In the rows, zero is written as 128.
Known rows, with every step that occurs
tatu/lufoz/panonum/busug/tozan: [ 92 136 154 145 107 105 186 138  98  50 135 147 114 110 140 102 130 151
  46 140 103]
panonum/busug/tepaz: [ 70 162 151 150 131  95 176 148  94  70 139 135  96 110 128  94 122 130
  62 141 102]
busug/tepaz/lufoz: [ 74 179 150 141 138 114 187 129 102  70 144 157  89 100 124  94 126 132
 165 131 107]
tozan/lufoz/panonum/busug: [ 73 149 139 149 114 106 160 140 125  71 131 136 116 118 135  97 129 151
  26 169  90]
lufoz/tepaz: [104 155 138 140 120 107 117 133 124 106 147 146 122 132 128  78 132 136
 122 154 105]
panonum/busug/tozan/lufoz/tatu: [ 78 154 133 151 113 149 160 149 101  53 138 116 121 136 153 100 147 196
  80 145 109]
lufoz/tozan/busug/panonum: [118 178 162 147 132 104 145 155  82  89 158 150 115 145 167 110 119 123
 188 163 100]
lufoz/panonum/busug: [ 74 148 147 147 115  96 160 132 117  64 131 154 107 118 123  96 124 134
  38 167  96]
panonum/busug: [ 91 151 151 150 121 100 145 141 105  63 135 145 111 127 137  90 130 135
  68 147 110]
panonum/busug/tepaz/lufoz/tozan: [ 70 184 164 151 151 101 163 135  91  61 154 150  75 114 129 100 141 101
 177 134 109]
tepaz/lufoz/tozan/busug: [107 168 158 142 135  98 153 131 110  78 160 157  99 130 145  98 111  97
 228 160 127]
busug/tepaz: [ 75 170 142 145 131 109 179 149  99  90 147 139  94 104 123  98 120 143
 111 142  98]
tozan/busug: [115 150 145 139 117 100 156 139 118  92 150 150 120 130 144  92  98 125
 156 167 121]
tepaz/lufoz/tatu/busug/panonum: [ 96 191 149 142 124 143 163 139  85  50 137 159 108 120 160 108 133 149
 164 140  86]
tepaz/lufoz/panonum/busug: [ 71 155 153 144 121  99 169 120 118  51 129 164 102 113 123  94 127 125
  70 161 100]
tozan/lufoz/panonum: [ 75 158 125 142 112 125 168 140 135  97 139 139 115 109 129 104 126 175
  76 175  80]
tepaz/lufoz/tatu/busug: [ 82 177 136 139 119 145 168 123 112  44 135 159  95 102 135  97 126 141
 165 138 104]
tatu/busug/tepaz/lufoz: [ 79 182 145 137 135 117 193 128 105  60 140 160  85  82 125  93 115 113
 175 125 101]
panonum/busug/tozan: [101 138 145 145 114 109 162 148  86  53 137 137 114 115 136  91 124 140
  92 126 116]
busug/tozan/lufoz/tepaz: [111 147 126 141 115 123 127 148 121 105 147 118 135 127 142  79 135 159
 115 142 101]
tozan/busug/panonum: [122 170 156 143 122 108 153 152  88  90 149 152 127 142 166 104 111 138
 155 163 100]

Rows
[ 54 176 154 148 132 131 180 125  98  39 136 149  93 126 133  98 143 156
 117 144 113]
panonum/busug/tepaz/lufoz/tatu
[115 184 167 145 136 106 152 146  82  78 156 158 111 142 167 108 121 115
 214 157 104]
tepaz/lufoz/tozan/busug/panonum
[ 58 170 143 137 126 110 199 120 120  74 138 166  89  92 109 101 119 135
 119 161  88]
busug/tepaz/lufoz/panonum
[ 88 135 142 142 108 107 175 141  95  54 134 144 111 108 125  96 120 140
  67 143 104]
lufoz/panonum/busug/tozan
[ 81 148 123 139 108 128 178 145 122  88 139 133 117 102 129 104 122 175
  83 162  84]
busug/tozan/lufoz/panonum
[104 156 128 143 120 120 116 143 134 115 147 124 132 133 141  79 138 157
 107 155  97]
tozan/lufoz/tepaz
[ 86 172 123 143 113 153 159 143 119  63 137 132 109 109 148 100 128 166
 121 146  93]
tozan/lufoz/tatu/busug
[ 84 150 119 136 105 131 183 144 123  80 136 135 113  89 130 103 114 159
  90 158  79]
tatu/busug/tozan/lufoz/panonum
[111 156 156 145 118 106 132 129 128 100 149 150 126 134 151  88 149 154
  88 149 103]
tatu/lufoz/tepaz
[ 98 175 166 155 135 110 151 141 103  81 161 150  95 127 156 114 157 147
 146 143 105]
tatu/lufoz/tozan
[ 71 173 157 145 139 103 185 128  99  54 137 154  90 105 128  91 128 120
 127 130 109]
panonum/busug/tepaz/lufoz
[100 145 132 148 115 127 160 159 103  71 138 112 127 118 152  93 132 169
  80 132 104]
panonum/busug/tozan/lufoz
[ 66 177 134 143 124 129 188 143  99  66 140 139  88  95 129 101 117 139
 114 140  93]
lufoz/tatu/busug/tepaz
[ 67 165 146 134 124 101 203 120 123  76 141 167  94  98 116 100 104 121
 133 172  96]
tozan/busug/tepaz/lufoz/panonum
[ 71 165 142 136 121 114 179 116 127  73 137 174  98 101 114 100 124 141
 132 165  94]
tepaz/lufoz/panonum
[ 80 173 135 140 126 113 186 147 100  79 142 141  89  82 125  97 106 120
 121 134  91]
tatu/busug/tepaz
[ 99 187 138 146 118 150 156 155  90  66 138 137 119 124 170 110 135 171
 129 147  78]
tozan/lufoz/tatu/busug/panonum
[ 57 159 148 147 125  92 188 141 103  71 135 142  93 102 118  99 117 128
  37 158  90]
lufoz/panonum/busug/tepaz
[ 86 172 154 138 136 103 192 128 107  72 147 158  96 107 132  92 106 113
 181 144 117]
tozan/busug/tepaz/lufoz
[110 161 154 144 129  96 145 143 109  91 161 147 104 135 145 100 109 106
 196 167 122]
lufoz/tozan/busug
[ 87 183 157 147 145 114 146 131 101  71 157 159  84 119 131 101 144 118
 220 138 112]
tepaz/lufoz/tozan
[122 179 174 149 130 104 154 152  84  85 159 152 118 146 183 116 130 134
 168 160  99]
tatu/lufoz/tozan/busug/panonum
